Known rows, with every way that one mark hangs from another
(K650 K396 (K707 K421) K850): [ 2.20  2.27  1.33  4.53 -0.12 -2.22 -1.03 -0.87  0.46 -4.31 -0.89 -2.79
 -1.47 -3.43 -1.29  5.89  5.39  1.50  0.70 -4.12 -3.20 -1.07  1.81  1.30]
(K850 (K650 K396 (K707 K421))): [ 0.72 -2.05  1.62  2.79  2.01 -1.54  0.74  5.31 -4.32 -4.29 -1.52 -2.70
  0.20 -3.23 -3.01  4.56 -0.87  2.80  0.96 -4.22 -2.45  0.31  2.30  3.57]
(K449 (K396 K650) K421 (K707 K850)): [ 2.71  5.62 -0.04  4.68  4.87  0.14 -0.14 -1.10  5.35 -5.38 -1.64 -0.92
  2.05 -5.79 -2.72 -3.40  3.63  0.92 -3.17 -3.21 -1.88  0.61 -1.82  1.81]
(K650 K396 (K850 (K707 K421))): [ 2.04 -0.96  1.57  6.78  2.41 -0.34 -2.62 -3.75 -4.64 -4.48 -0.69 -4.20
 -0.18 -4.68  0.38  6.73  3.26  1.09  1.58 -3.69 -2.84 -2.14  1.20  2.06]
(K449 K396 K650): [ 1.41  0.63 -0.99  0.39  2.67 -1.33 -1.65  4.43 -1.66 -3.75 -1.15 -5.73
  0.66 -5.55 -1.23 -2.26  6.56  3.43 -2.98 -1.41 -3.13  0.62  0.57  5.16]
(K421 (K650 K396 K850) K707): [ 0.18 -0.28  0.76  2.58  3.70 -3.19  0.24 -0.96 -0.74 -3.70 -1.93 -4.02
 -0.54 -5.29  1.72  8.19  1.87  1.48 -0.47 -2.87 -1.54  5.74 -2.19  4.57]
(K707 K421 (K850 K650)): [ 0.08  0.08  0.88  2.00  3.11 -2.05  1.93 -1.32 -6.42 -6.35 -1.50 -2.68
  1.86 -0.34 -1.62  2.03 -3.80 -1.00 -3.35 -2.86 -2.47 -1.67 -1.09  3.45]
(K449 (K421 (K650 K396 K850) K707)): [-0.55  1.25  1.88  4.38  5.23 -2.48  0.14 -2.11  1.90 -3.76 -2.74 -3.51
  0.08 -6.60  1.40  4.36  1.83 -0.25 -0.23 -1.04 -2.14  5.57 -3.99  4.09]
(K650 K396 K707): [ 2.98 -0.66  0.52 -0.30  1.11 -1.54 -1.05  2.27  1.21 -4.47 -1.29 -4.90
 -0.11 -6.12 -2.77  5.04  3.13  4.71 -1.59 -4.41 -2.50 -1.13 -0.27  4.49]
(K707 K850): [ 2.15  1.59 -0.36 -1.24  2.02 -2.06  0.16 -4.14 -0.43 -6.33 -1.22 -4.60
  1.41 -3.21 -1.46  2.81  0.25  0.55 -6.00 -3.01 -2.36 -2.99 -3.48  4.30]
(K850 (K650 K396) (K707 K421)): [ 0.82 -5.30  1.98  5.17  4.56  0.26 -1.07  2.20 -8.69 -4.58 -1.27 -4.12
  1.50 -4.23 -1.11  5.88 -3.70  2.43  2.11 -3.72 -1.71 -0.75  2.63  4.29]
(K421 K707): [ 2.09 -0.75  0.47 -1.45  1.31 -1.48  0.28  0.31 -1.98 -2.92 -2.37 -3.82
  1.19 -6.31 -2.88  6.14 -0.37  3.27 -3.75 -2.87 -2.88  0.83 -4.71  7.30]
(K850 (K707 (K421 K650))): [ 1.45 -2.78  1.57  0.69  5.13 -0.32  0.44  0.57 -9.00 -3.60 -2.86 -2.21
  1.01 -2.65 -0.31  3.04 -4.04  3.24  1.32 -3.86 -2.20 -0.34 -3.00  4.29]
(K396 (K650 (K707 K850))): [ 3.67  3.14 -0.08 -0.10  0.73 -1.92  0.53 -1.21  2.38 -6.16 -1.67  0.91
  1.55 -3.26 -3.09  0.30  0.37  3.73 -4.04 -5.30 -0.50 -1.52 -3.11  3.34]
(K396 K650): [ 3.47 -0.72 -0.80 -0.56  2.88 -0.13 -1.52 -2.66  1.14 -4.22 -0.62 -2.54
  0.01 -6.34 -1.57  1.35  1.32  4.70 -3.56 -4.56 -2.44 -0.61 -1.01  4.85]
(K707 K421 K850): [ 2.41  1.54  0.26  0.68  1.52 -1.70  0.40 -4.11 -3.28 -6.04 -1.82 -2.87
  0.84 -1.97 -1.96  2.44 -0.37  0.14 -3.65 -3.45 -2.49 -3.56 -1.68  2.19]
(K707 (K421 (K650 K396)) K850): [ 1.94 -0.52  0.12  2.16  4.32 -2.74  0.56 -2.11 -3.34 -7.19 -2.26 -3.55
 -0.12 -2.44  0.81  3.78 -1.05  1.12 -0.25 -4.05 -0.82  1.24  0.49  0.86]
(K650 K396): [ 2.84 -2.34 -0.44  0.33  2.93 -1.01 -2.20 -1.11  0.66 -4.64 -0.59 -6.91
 -0.59 -7.26 -0.85  5.74  3.02  3.63 -2.72 -3.81 -2.71 -0.62  0.70  4.50]
(K421 K650 (K707 K850)): [ 1.23  1.05  0.58 -1.44  3.37 -3.30  2.91 -0.25 -3.30 -5.24 -3.48 -2.19
  2.00 -2.56 -0.78  4.09 -3.47  1.22 -3.92 -3.17 -0.53  3.27 -6.65  5.50]
(K449 K707): [ 2.08  1.49 -0.61 -1.98  3.22 -0.53  0.62  1.20  0.12 -2.85 -1.89 -4.41
  1.03 -4.52 -2.91  3.24  2.00  3.99 -5.10 -3.58 -2.29 -1.53 -3.27  4.04]
(K449 K421 K707): [ 1.16  2.58  0.78  0.30  4.88 -0.09  0.43 -0.39  2.70 -2.69 -2.85 -3.58
  1.96 -5.45 -3.50 -0.67  2.01  1.93 -4.69 -1.83 -3.08 -1.61 -4.96  4.04]
(K449 K396 K421 K707): [ 0.86  3.18  0.61  2.39  5.18  0.22 -0.25  2.18  2.76 -2.78 -1.71 -5.26
  1.06 -7.02 -3.03 -1.33  4.58  1.34 -2.65 -1.82 -4.50 -0.10 -2.23  4.31]
(K449 K650): [ 1.73 -0.26 -0.91 -2.33  2.15 -1.57 -0.88  1.63 -1.05 -3.70 -2.29 -3.91
  1.48 -4.56 -1.92 -1.48  4.04  4.19 -4.95 -1.70 -1.23 -0.95 -2.20  4.78]

Rows
[ 0.35  2.12  1.46  5.19  2.21 -2.25 -1.42 -0.47  2.68 -3.39 -3.21 -2.42
  1.59 -7.11 -0.85 -0.63  7.40  0.53 -2.26  0.62 -1.05  3.83 -2.80  3.46]
(K449 (K421 K707) (K650 K396 K850))
[ 0.77  0.57  0.52  4.28  4.10 -1.64  1.66  1.56 -3.99 -6.05 -1.86 -2.70
  1.80 -1.36 -2.26  4.27 -1.48  0.57 -2.09 -3.99  0.08  0.39  1.68  0.73]
(K449 (K707 K421 (K850 (K650 K396))))
[ 0.38 -1.69  1.24  3.91  5.39 -1.60 -1.16 -2.09 -3.15 -4.51 -0.96 -5.21
  0.00 -4.49  2.71  5.63  1.45  1.86  0.65 -3.40 -1.23  1.74 -1.22  3.72]
(K421 (K650 K396 (K850 K707)))
[ 1.09  3.40  0.16  0.15  4.49 -2.27  3.47  0.17 -3.64 -4.96 -3.66 -0.83
  1.27  0.28 -1.34  1.87 -2.01  1.52 -2.60 -4.38  0.02  0.61 -3.23  0.73]
(K449 (K707 (K421 K650) K850))
[ 1.66 -2.73  0.54 -0.34  4.11 -2.57  0.31  2.72 -2.47 -3.83 -2.77 -4.36
  0.04 -6.48  0.14  7.52 -0.75  4.30 -0.53 -3.79 -0.95  5.56 -2.86  5.55]
(K421 (K650 K396) K707)
[ 2.89  0.13  1.25  5.72  2.01  0.29 -2.07 -5.62 -4.18 -3.80 -0.81  0.31
  0.41 -3.83 -0.60  2.87  1.01  2.01  0.64 -4.77 -2.13 -2.00 -0.16  2.49]
(K396 (K650 (K850 (K707 K421))))
[ 1.52  0.91  1.25  1.38  2.33 -1.53 -1.25  4.94  3.17 -4.11 -3.44 -2.50
  1.80 -6.11 -3.21 -3.47  6.09  3.73 -1.58 -1.27 -0.75  0.50 -2.08  3.24]
(K449 K421 (K650 K396 K707))
[ 2.00  2.83 -0.68  2.30  2.56 -0.59 -0.23  6.86 -3.16 -2.52 -3.05 -2.33
  0.75 -3.24 -3.36 -1.35  6.79  4.28 -1.06 -2.83 -1.73  1.01  2.13  1.67]
(K449 K396 K650 (K707 K421))
[ 2.15  3.69  0.06 -1.83 -0.01 -3.20  1.47  3.45 -0.33 -5.73 -3.35 -0.86
  3.06 -1.33 -3.56 -2.83  3.52  2.45 -5.43 -2.32  0.75 -2.08 -4.07  3.37]
(K449 (K650 (K707 K850)))
[ 2.63  3.98  0.30  1.57  0.50 -1.69 -0.48 -2.61  3.13 -3.64 -0.55 -0.07
 -0.30 -4.09 -1.17  1.94  4.28  3.46 -2.44 -4.46 -2.03 -0.51 -1.93  3.34]
(K396 (K650 K707 K850))
[ 0.79 -0.33  0.69  3.93  4.01 -2.67 -0.75 -2.99 -2.32 -4.35 -1.09 -4.14
 -2.25 -3.21  2.45  5.03  2.58  0.98  0.91 -3.63 -2.59  2.28  1.77  1.03]
(K707 (K421 (K650 K396 K850)))
[ 1.85 -3.07  0.23  1.17  4.67 -1.92 -0.70  0.26 -3.65 -4.59 -2.07 -4.33
 -1.33 -4.34  0.67  4.68 -0.22  3.91  1.37 -4.35 -1.87  2.04  1.25  2.13]
(K707 (K421 (K650 K396)))
[ 3.24  1.82  1.10  2.60 -0.14 -2.26  0.12 -0.24 -1.37 -6.84 -2.19 -2.09
  0.61 -2.66 -3.08  4.46  1.70  1.65 -0.60 -4.83 -1.32 -2.08  0.67  0.83]
(K650 K396 (K707 K421 K850))
[ 3.94  3.15  0.69  1.73 -0.17 -1.43  0.78 -1.23 -0.86 -6.24 -2.24  2.89
  0.83 -2.14 -3.66  1.21  0.24  2.84 -1.54 -5.60 -0.79 -1.94 -1.67  1.22]
(K396 (K650 (K707 K421 K850)))
[-1.25  4.47  2.56  1.42  4.33 -2.93  1.80 -0.44  2.55 -3.78 -2.48 -1.94
  0.54 -2.89 -0.25 -1.78  1.64 -0.49 -1.53 -1.45 -3.22  1.16 -6.17  4.22]
(K449 (K421 (K650 K707 K850)))
[-0.07 -0.23  1.34  1.81  5.23 -1.65  0.24 -2.45 -4.55 -3.57 -1.66 -4.14
  1.08 -2.45  1.97  3.12 -0.84  1.26 -1.57 -2.66 -2.09 -0.08 -4.23  5.07]
(K421 (K650 (K850 K707)))
[ 2.42  2.17 -0.23  2.67  2.98 -0.13 -0.09  3.20 -2.40 -2.77 -1.40 -4.19
 -0.31 -4.42 -2.88  3.14  3.87  3.03 -0.66 -4.16 -4.37 -0.27  1.88  2.68]
(K449 K396 (K707 K421))
[-0.11  2.40  0.11 -0.07  4.34 -2.13  3.22  1.47 -2.32 -5.05 -1.74 -3.58
  3.18 -0.65 -2.70  1.63 -2.36  0.41 -6.10 -3.14 -0.25 -0.69 -3.11  3.81]
(K449 (K707 (K850 K650)))
[ 0.48  1.84  1.05  1.96  3.26 -3.72  0.33  1.02  1.08 -4.35 -1.27 -4.02
 -1.03 -3.31  1.10  5.01  3.65  2.18 -0.38 -3.97 -1.72  2.51 -1.51  2.85]
(K421 (K650 K396 K707 K850))
[ 0.63 -1.22  0.74  4.01  3.42 -2.17  0.53 -1.17 -4.63 -6.92 -1.05 -3.90
  0.74 -2.25 -1.10  4.10 -2.16 -0.52 -1.60 -3.46 -1.26 -0.39  2.46  2.25]
(K707 K421 (K850 (K650 K396)))
[ 1.42  3.90  1.50  2.33 -0.41 -2.26  0.33 -1.23 -1.50 -3.34 -1.36 -1.45
 -0.85 -1.72 -2.22  3.41  3.98  0.93 -1.15 -3.61 -4.04 -2.57 -1.35  2.42]
(K650 (K707 K421) K850)
[-0.41  1.51  0.78  1.99  3.96 -2.51  0.89 -3.64 -3.34 -3.79 -1.70 -2.81
 -1.28 -1.48  1.73  3.11  0.61  0.49 -0.71 -2.87 -3.40  1.24 -1.29  2.68]
(K707 (K421 (K650 K850)))
[ 0.71  0.98  0.81  2.26  2.24 -1.23 -1.24 -1.07 -4.06 -3.17 -1.95 -3.27
  2.56 -2.89 -0.23 -0.37  4.54  2.23 -3.14 -1.32 -0.72 -1.80 -2.90  4.35]
(K449 (K650 (K850 K707)))
[ 3.57  2.13 -1.29  2.45  3.69  0.50 -1.06  2.15  2.41 -3.08 -0.51 -2.88
 -0.14 -6.75 -2.29  1.28  4.03  5.53 -1.92 -5.33 -2.52  1.61  0.76  3.55]
(K449 (K396 K650) K707)
[ 0.80 -5.13  1.45  2.90  5.16  0.10 -1.17  2.60 -6.04 -4.42 -0.54 -6.13
  2.23 -5.67 -0.83  5.80 -3.25  2.81 -0.57 -3.28 -1.73 -0.25  0.79  6.18]
(K850 (K650 K396) K707)
[ 0.57 -1.70  1.20  0.95  2.91 -2.15  0.68  5.40 -1.42 -4.67 -0.88 -4.67
  0.76 -4.70 -2.48  4.57 -0.42  3.05 -1.15 -3.70 -1.95  0.87  0.14  5.54]
(K850 (K650 K396 K707))
[ 1.86  1.12  0.61 -0.17  3.25 -3.51  1.59  1.76 -0.25 -6.76 -2.37 -3.12
  0.62 -2.61 -0.34  3.59  0.00  2.57 -1.52 -4.60  0.10  1.43 -2.25  2.44]
(K421 (K650 K396 (K707 K850)))
[ 1.29  1.74  1.17  3.18  2.33 -2.18 -0.29  0.77  1.22 -6.01 -4.38 -1.58
  3.48 -6.00 -2.55 -1.54  3.80  0.64 -3.55 -0.19  0.87  2.87 -3.94  3.39]
(K449 (K421 (K707 K850)) (K650 K396))
[ 0.37  3.52  0.63  2.35  4.37 -2.13  2.38 -0.51 -2.34 -2.43 -2.50 -1.69
 -0.41 -0.46  0.14  3.57  1.57  1.34 -1.40 -3.69 -1.96  1.73 -2.20  0.95]
(K449 (K707 (K421 (K650 K850))))
[-0.24  1.53  0.78  0.69  3.28 -3.25  1.75 -1.34 -1.89 -2.74 -2.37 -2.82
  0.20 -3.70  1.04  5.87  0.27  1.12 -2.58 -2.67 -2.15  4.41 -5.43  5.84]
(K421 (K650 K850) K707)
[ 0.36  1.93  0.87  2.27  2.95 -1.19 -0.93  4.99 -0.62 -2.91 -3.39 -2.86
  2.20 -7.56 -2.89 -3.10  5.38  1.88 -2.03  0.55 -3.18  3.84 -3.40  6.39]
(K449 K396 (K421 K707) K650)
[ 1.49 -0.38  1.22  6.38  1.78 -0.68 -2.74 -0.60 -5.61 -4.11 -2.09 -2.63
  1.11 -3.51 -0.18  2.21  5.88  2.44  0.90 -2.34 -0.60 -0.95  1.99  1.16]
(K449 (K650 K396 (K850 (K707 K421))))
[-0.42  3.38  0.93 -0.71  2.90 -3.62  2.00  0.78  0.15 -3.72 -1.74 -2.89
 -0.23 -1.71  0.09  3.11  1.94  1.85 -2.04 -3.12 -2.49  0.90 -3.97  4.20]
(K421 (K650 K707 K850))
[ 2.57  0.58 -1.05  0.39  2.97 -1.05 -0.91  4.91  0.96 -2.93 -2.80 -4.09
  1.54 -5.20 -2.53  0.47  6.61  5.70 -3.49 -2.97  1.05  1.12  0.44  2.11]
(K449 (K650 K396) K707)
[ 2.86 -0.56  1.05  1.57  0.45 -1.10 -1.05  2.16 -1.24 -4.51 -1.91 -2.93
 -0.86 -4.79 -3.07  4.99  2.32  4.26  0.87 -4.93 -2.63 -1.23  1.44  2.40]
(K650 K396 (K707 K421))
[-0.27  0.18  0.85  0.83  2.67 -2.57  2.90  0.56 -4.92 -5.22 -2.10 -2.57
  3.22 -2.71 -2.22  5.03 -4.61 -0.28 -5.20 -2.22 -1.03  1.92 -5.14  7.02]
(K421 (K707 (K850 K650)))
[ 3.15  1.68  0.73  0.46  0.51 -2.67 -0.18  0.37  1.70 -6.83 -1.45 -3.86
  0.88 -4.02 -2.42  4.23  2.49  2.28 -2.87 -4.12 -1.13 -1.69 -1.13  2.82]
(K650 K396 (K707 K850))
[ 1.21  0.13  1.75  4.37  1.81 -0.36 -1.17 -4.16 -5.70 -3.69 -1.14 -2.97
  0.92 -2.56 -0.48  4.54  1.18  0.24 -0.43 -2.93 -3.71 -3.39 -1.54  3.28]
(K650 (K850 (K707 K421)))
